Each row was made from one small tree. The marks that hang from a mark follow it in brackets, in the order of their numbers. Every link used is in the known rows. Write each row's tree.
Known rows:
Q_24(Q_565(Q_803)): [ 18.9   4.7 -16.0  31.5 -12.8 -15.0   3.9  -1.0   0.4   9.9 -14.8   1.6
  19.1   5.5   2.0  10.8 -24.7 -20.1  18.7 -18.5  13.8   3.1  -3.6   3.9]
Q_998(Q_565(Q_254)): [ 14.3   1.5   5.4  29.9  -8.7 -16.8  10.0   1.3   2.9  13.2  -1.3   4.4
  17.0  11.3  15.0  15.4  -3.2 -19.0   9.6 -20.5  23.8  -7.5 -10.8  19.3]
Q_24(Q_565(Q_196 Q_803)): [ 19.7  15.2 -20.2  44.3 -14.2 -17.2   6.1   1.0   1.0  15.3  -7.6   4.6
  13.7   3.9   4.9  12.9 -46.4 -25.9  25.1 -20.6  14.4  -5.0  -8.4  -5.0]
Q_187(Q_565(Q_254 Q_803(Q_394) Q_998)): [ 26.7   2.5   5.7  30.2  -9.7 -16.0  10.0   1.0   2.6  19.5  -6.4   0.7
  28.2  -4.7  11.7   9.1 -62.0 -30.1   8.8 -19.3  18.4   2.2  -3.3 -32.7]
Q_394(Q_187(Q_565) Q_803): [ 19.8 -19.8  -1.6   7.4  18.1 -12.1   3.4  -0.6   9.1  25.5  -7.3  -0.5
  11.5  -0.8   4.4  18.5  -2.5 -24.1  11.2 -20.9  26.9  -1.6 -13.3   9.2]
Q_878(Q_998(Q_565(Q_803))): [ 16.5  14.5  -3.0  25.2  -5.3 -11.0  12.2  -6.0   6.1  15.5  -3.2   2.2
  21.6  -2.3   8.6  13.4 -16.6  -3.8  19.8 -20.2  20.5   2.0  -9.2  -8.9]
Q_565(Q_187 Q_254): [ 20.2 -13.4   8.2  16.1 -11.4 -20.1   1.3   4.3  10.0  18.9   2.6   3.3
  16.6   0.8  11.3  15.7  -0.8 -22.3   4.3 -24.9  20.6   7.3  -1.6  -0.6]
Q_187(Q_565(Q_196 Q_254 Q_998)): [ 22.2  -1.0   0.5  15.5  -8.9 -19.5  12.3   3.5  11.9  23.7  -1.6   3.0
  15.6  -2.7  15.5  15.3 -52.2 -27.2  12.0 -24.5  29.9  -3.7 -12.2 -24.6]
Q_803(Q_394(Q_187(Q_565))): [ 21.2 -13.4  -2.4  20.6   6.9 -14.3  13.2   4.0   3.9  23.1  -7.3  -2.2
  13.4  12.9   5.2  14.3 -15.7 -26.1   2.6 -15.0  17.9  -6.8 -12.4 -13.5]
Q_565(Q_196 Q_998): [ 17.4   7.5  -3.7   7.2 -11.2 -15.6   9.4   1.4  16.0  21.1  -8.2   2.9
  15.6  -4.8  15.8  14.1 -42.9 -10.6   9.8 -23.7  32.3 -10.3  -6.8 -21.4]
Q_394(Q_187): [ 17.2 -13.2  -6.2  12.4   3.0 -14.5   4.3   1.7   4.4  20.0  -7.7   0.0
  11.6   1.5   3.4  16.5  10.0 -13.3   2.6 -20.9  22.7  -7.2  -5.2  11.5]
Q_24(Q_565(Q_187 Q_196 Q_803 Q_998)): [ 24.2  12.9  -4.5  29.6 -22.8 -22.3  -0.5   2.9  14.8  14.2  -3.0   4.4
  22.3 -10.3   6.1  12.3 -47.2 -32.5  18.3 -24.4  27.7   6.9  -2.4 -35.0]
Q_24(Q_565(Q_196)): [ 17.2   8.4 -16.1  31.2 -14.0 -17.6  10.7   4.5   7.1  15.6  -9.1   3.0
   7.8  13.2  10.0  13.7 -30.8 -21.9  18.0 -19.2  17.3  -6.0 -12.3  -3.1]
Q_998(Q_565(Q_187 Q_803(Q_394))): [ 18.0  13.0   8.8  43.3 -10.3 -16.4   6.3   0.4   9.2  11.5   0.9   4.2
  29.3   8.4  10.0  12.2 -25.3 -29.5  10.9 -16.6  22.6  -0.5  -4.6 -17.4]
Q_878(Q_998(Q_565(Q_254))): [ 18.2   5.2   7.8  22.5  -8.4 -14.6  13.8   0.2   3.2  18.5   2.5   2.7
  11.7   4.9  15.5  15.3  -4.7  -9.4  10.7 -21.9  17.7   0.7 -13.1   2.5]
Q_254(Q_565(Q_187 Q_196 Q_803 Q_998)): [ 20.6  18.1   7.3  28.7  -7.5 -20.7  -7.9  -0.5  15.5  18.1   6.5   6.4
  24.5  -9.0  17.0  16.0 -62.5 -19.7  20.7 -28.6  31.8   7.1  -2.8 -47.2]
Q_187(Q_565(Q_254 Q_803 Q_998(Q_878))): [ 20.6  -9.0  -6.6   4.8 -14.9 -18.2  13.3   1.9   2.7  15.3  -6.3   4.0
  26.9  -8.6   9.8  12.1 -50.9 -20.2   8.5 -27.9  30.6   2.2  -1.9 -28.9]
Q_803(Q_394): [ 16.6   2.5  -0.7  20.6  -5.8 -11.3  12.9   2.1   6.4  18.6 -10.8   0.4
  15.9  13.5  14.7  10.9 -27.5 -11.1   3.3 -16.1  14.4  -7.7  -4.7  -9.0]
Q_998(Q_565(Q_187 Q_196 Q_254) Q_878): [ 13.7   2.2   2.9  27.5 -22.3 -24.1  12.9   8.7   8.1  15.7  11.9  10.4
  13.8   8.6  19.3  19.0 -20.8 -30.8   8.2 -29.7  30.5  -9.9  -9.9 -12.1]
Q_187(Q_565): [ 15.5 -10.3  -9.8   1.7   4.0 -13.8  14.0  -1.6  11.8  16.6 -11.5  -0.6
  18.6  13.8   7.4  14.3 -18.0 -12.1  11.2 -17.7  24.4   3.7 -12.1 -10.3]
Q_187(Q_565(Q_196 Q_254 Q_803(Q_394))): [ 24.5  11.0  -4.6  54.1  -6.2 -16.6  11.7   4.4  -3.0  25.8   2.9   4.4
  16.2   3.8  11.7  12.9 -75.3 -36.8  18.6 -20.6   9.7  -8.6 -11.0 -20.7]
Q_254(Q_565(Q_196 Q_803)): [ 15.4  21.6  -7.8  41.4   0.6 -15.1  -1.0  -2.1   1.3  19.5   0.8   6.1
  14.4   4.6  16.4  16.4 -63.3 -13.9  26.9 -24.4  17.7  -3.8  -9.8 -17.5]

Write each row's tree:
[ 19.6  14.3   5.5  53.6 -15.1 -22.6   0.6   2.5   5.7  16.1  12.7   9.4
  22.5  -2.1  11.4  17.3 -32.2 -39.4  20.5 -26.7  24.9  -4.6  -7.6  -4.0] => Q_998(Q_565(Q_187 Q_196 Q_254 Q_803))
[ 12.7  10.7  -4.5   5.2 -11.5 -16.9   9.8   3.2  11.4  18.0  -2.3   6.6
  12.4   7.1  26.1  15.9 -61.6  -3.5  10.4 -29.3  34.3  -8.0  -8.9 -43.0] => Q_254(Q_565(Q_196 Q_998(Q_878)))
[ 21.8 -12.4 -13.3  21.2   8.7 -15.6   4.6  -2.1   2.3  19.6  -6.4  -0.1
  20.5  -3.3  -4.7  16.0 -11.3 -24.2  14.3 -20.6  23.0   0.1  -8.5  -4.4] => Q_394(Q_187(Q_565(Q_803)))
[ 20.5  13.1 -11.2  40.9  -1.3 -13.9  14.9   0.6   4.1  23.4  -3.1   2.9
  19.0   6.3   8.8  12.1 -71.7 -29.3  21.1 -17.1  15.0  -8.7 -11.3 -30.2] => Q_187(Q_565(Q_196 Q_803(Q_394)))
[ 17.1 -10.4  -0.4  -6.2 -21.8 -17.5  13.8   5.4   6.0  16.2  -8.5   4.0
  17.2  -4.1  18.1  12.7 -26.3  -9.0  -2.4 -28.7  30.8  -5.3   0.2 -16.1] => Q_565(Q_254 Q_998(Q_878))
[ 21.5   4.3 -10.4  39.1  -3.8 -18.2   8.2   1.3   0.5  24.0   3.0   5.2
  16.6  -2.8   6.9  15.6 -54.1 -31.1  23.5 -25.3  16.6  -4.3 -11.0 -12.6] => Q_187(Q_565(Q_196 Q_254 Q_803))
[ 15.9  -1.8 -11.1  -1.9 -19.0 -13.9  10.6  -0.7   7.1  12.2 -13.8   3.9
  27.3 -10.6  11.0  11.1 -40.2  -3.7   5.9 -26.5  33.0  -3.9   4.0 -26.1] => Q_565(Q_803 Q_998(Q_878))
[ 24.1  -3.7  -0.2  17.5  -8.1 -17.0   6.5  -1.8   5.9  18.1  -7.0   1.7
  27.3 -10.5   7.2  12.0 -42.4 -24.5  13.5 -23.7  28.1   6.4  -3.9 -18.1] => Q_187(Q_565(Q_254 Q_803 Q_998))
[ 18.6  -6.8  -2.5  -3.9 -19.7 -18.6   4.7   2.2  15.4  12.0  -5.8   4.6
  30.4 -12.9   8.6  12.2 -30.0 -12.3   3.9 -28.9  36.2   6.4   6.5 -40.4] => Q_565(Q_187 Q_803 Q_998(Q_878))
[ 19.5   9.4 -10.1  18.1 -20.0 -18.4   9.6   4.1  13.0  15.8 -12.1   2.3
  13.3   3.9  12.9  12.3 -41.0 -20.2  13.2 -20.3  26.9  -4.1  -8.8 -19.2] => Q_24(Q_565(Q_196 Q_998))
[ 18.5  -5.4  -6.8   2.2 -16.3 -20.4  18.9   7.2   9.5  21.8  -1.4   5.2
  14.0  -0.8  18.6  15.4 -57.3 -23.2   7.5 -29.0  33.5  -7.4 -10.9 -36.2] => Q_187(Q_565(Q_196 Q_254 Q_998(Q_878)))
[ 22.8   2.0   2.1  22.0 -14.4 -16.4   1.7  -0.9   2.7  18.1  -6.7   3.0
  25.4 -16.2  10.2  11.6 -36.8 -17.6   8.7 -25.4  24.5   0.7   2.9  -8.6] => Q_565(Q_254 Q_803 Q_998)
[ 22.4  -1.0  -3.2  39.6  -1.1 -13.1   4.0   1.1  -3.8  21.5  -6.1   0.8
  17.6  -3.1   2.9  12.2 -22.8 -22.1   5.4 -18.1  12.9 -11.8  -1.7  -4.2] => Q_565(Q_803(Q_394(Q_187)))
[ 15.3  -3.3 -13.2  -8.8 -11.2 -17.6  22.1   4.2  16.9  19.4  -7.9   4.0
  17.6   3.6  15.1  14.8 -54.4 -15.0   8.1 -25.2  37.5  -7.4 -11.4 -43.1] => Q_187(Q_565(Q_196 Q_998(Q_878)))
[ 19.8   8.6  -6.7  30.0  -8.8 -18.4   0.1   1.0  12.0  19.5   4.4   5.8
  20.2  -7.7   6.9  15.8 -37.7 -25.0  19.7 -25.8  22.8  -0.5  -2.5 -20.1] => Q_565(Q_187 Q_196 Q_803)
[ 20.4   5.0  -9.1  41.7 -18.6 -20.5   8.0   6.9  -0.9  18.9  -3.6   4.7
   5.0  10.3  12.5  14.2 -34.8 -31.7  16.0 -23.0  13.0  -5.6 -10.8   5.1] => Q_24(Q_565(Q_196 Q_254))
[ 16.7   3.4   9.9   7.9  -6.3 -16.2  11.4  -0.6  18.0  15.3   3.6   1.6
  18.3   4.5  11.7  15.8   7.6  -9.3  10.0 -21.0  26.4  10.4 -11.1 -19.9] => Q_878(Q_998(Q_565(Q_187)))
[ 19.9  19.9   2.3  33.1 -10.3 -18.1   7.6  -1.5  12.8  19.8  11.8   6.0
  18.7  -8.5   8.9  16.2 -30.2 -21.5  24.1 -24.6  23.5   3.0 -11.6 -29.9] => Q_878(Q_998(Q_565(Q_187 Q_196 Q_803)))
[ 18.7   6.2 -17.2  27.6   0.9 -15.5  11.2  -2.1   7.7  21.5  -3.6   3.3
  19.4   0.0   4.9  15.4 -54.7 -23.7  25.8 -21.8  22.2  -3.8 -12.2 -19.4] => Q_187(Q_565(Q_196 Q_803))
[ 14.1   2.8 -10.9  -3.8 -18.4 -15.5  16.6   5.1  13.8  18.5  -8.3   5.5
  14.0  -1.8  18.6  14.1 -46.0  -7.2   4.3 -28.0  35.2 -13.6  -4.9 -31.8] => Q_565(Q_196 Q_998(Q_878))
[ 21.4  10.7  12.8  31.2 -14.3 -21.0   9.4   4.9  11.6  22.5  16.6   6.1
   9.5  -0.4  17.3  18.2 -17.2 -24.7  13.7 -26.0  20.5   0.7 -15.0 -19.3] => Q_878(Q_998(Q_565(Q_187 Q_196 Q_254)))
[ 21.3   1.8  -7.1  29.2 -15.4 -19.6  -1.1   1.0   7.3   9.0  -6.6   2.2
  22.8   3.4  -0.1  12.0 -14.7 -27.0  16.7 -20.5  17.4  13.8  -0.2 -10.2] => Q_24(Q_565(Q_187 Q_803))
[ 16.9   4.3   4.0   4.6 -13.4 -19.5  -1.3   0.9  11.3  10.9   0.1   5.9
  27.9  -5.1  17.1  13.9 -47.3  -8.0   9.6 -30.0  34.5  12.3   2.6 -51.2] => Q_254(Q_565(Q_187 Q_803 Q_998(Q_878)))
[ 23.4 -12.9   0.7  28.7  11.0 -16.8   3.6   4.1   2.3  33.6   4.7   3.4
   3.9  -6.5  10.5  20.8 -28.7 -42.5  16.4 -26.6  23.0  -9.6 -16.2  11.8] => Q_394(Q_187(Q_565(Q_196 Q_254)) Q_803)
[ 26.0   7.0   7.2  30.8 -20.2 -22.2  -3.1   3.2  10.8  21.6   7.9   6.9
  23.3 -20.6  11.6  14.7 -49.2 -31.8  13.1 -31.1  27.8   1.4   2.1 -26.2] => Q_565(Q_187 Q_196 Q_254 Q_803 Q_998)
[ 22.7   1.3   0.3  38.7 -20.9 -24.9   2.9   9.4   5.4  17.4   5.5   5.3
   7.8   6.2  11.5  15.8 -23.7 -38.8  14.0 -25.2  16.6   3.2  -8.0  -6.8] => Q_24(Q_565(Q_187 Q_196 Q_254))
[ 25.7  11.6  -1.6  41.2  -9.3 -15.3   5.2   3.7   3.3  26.1  -2.6   2.8
  16.8 -15.5   8.3  12.6 -55.6 -28.7   6.8 -22.0  23.4 -18.0  -3.0 -27.5] => Q_565(Q_196 Q_803(Q_394(Q_187)) Q_998)
[ 17.8  -1.3  -3.5   7.7 -22.7 -19.3  14.4   7.3   7.4  21.7  -2.1   7.0
  11.7  -6.1  21.6  14.9 -50.4 -15.0   2.9 -31.2  30.4 -13.8  -4.8 -22.5] => Q_565(Q_196 Q_254 Q_998(Q_878))
[ 19.2   8.6   5.5  20.4  -8.8 -15.7   6.1  -4.0  11.7  14.5   5.2   3.2
  24.7  -5.8   7.0  14.5  -7.7 -12.5  17.8 -22.0  23.0  11.5  -7.3 -23.0] => Q_878(Q_998(Q_565(Q_187 Q_803)))
[ 23.2   5.2   0.8  41.4 -14.0 -21.1  -2.1   4.0   4.7  22.0  11.0   7.3
  17.8 -10.5   8.7  16.4 -38.7 -35.0  17.8 -29.3  17.6  -0.5  -1.5 -11.5] => Q_565(Q_187 Q_196 Q_254 Q_803)
[ 25.5  -2.6  11.1  20.5 -16.1 -20.4  -3.9   1.5  10.9  17.2   0.8   3.7
  29.7 -18.7   8.4  12.6 -28.1 -26.1   7.5 -27.7  27.3  10.4   6.1 -20.4] => Q_565(Q_187 Q_254 Q_803 Q_998)
[ 20.2  -4.3   4.0   3.9 -26.5 -23.3   9.4  10.1  13.9  20.3   7.1   7.7
  15.5  -9.4  19.7  15.9 -38.3 -24.6   0.8 -33.2  33.9  -3.5  -0.6 -37.7] => Q_565(Q_187 Q_196 Q_254 Q_998(Q_878))
[ 20.3   1.0  16.9  18.1 -11.4 -19.2   8.7   1.9  10.2  18.1   9.9   3.3
  15.4   0.5  14.6  16.3   6.3 -17.7   8.6 -23.8  21.2   9.7  -9.7 -10.8] => Q_878(Q_998(Q_565(Q_187 Q_254)))
[ 23.0   7.5  12.0  33.7 -13.4 -18.6   4.7  -0.6   4.6  17.2  11.7   5.1
  21.3  -8.5   8.6  15.1 -11.2 -22.3  16.3 -25.0  18.9  11.1  -5.6 -13.5] => Q_878(Q_998(Q_565(Q_187 Q_254 Q_803)))
[ 22.7  -4.5   4.5  31.1 -12.0 -19.4  -3.0   1.8   4.3  17.5   4.3   4.5
  23.3  -7.7   7.1  14.2 -16.0 -26.6  11.7 -26.8  18.3   8.6   3.1  -3.5] => Q_565(Q_187 Q_254 Q_803)
[ 23.3   8.0  -2.8  31.4 -24.2 -21.4   7.8   6.9   5.7  18.5  -5.3   4.1
   9.8   0.1  15.5  12.4 -46.5 -30.2  11.8 -23.6  21.9  -4.5  -7.7  -9.6] => Q_24(Q_565(Q_196 Q_254 Q_998))
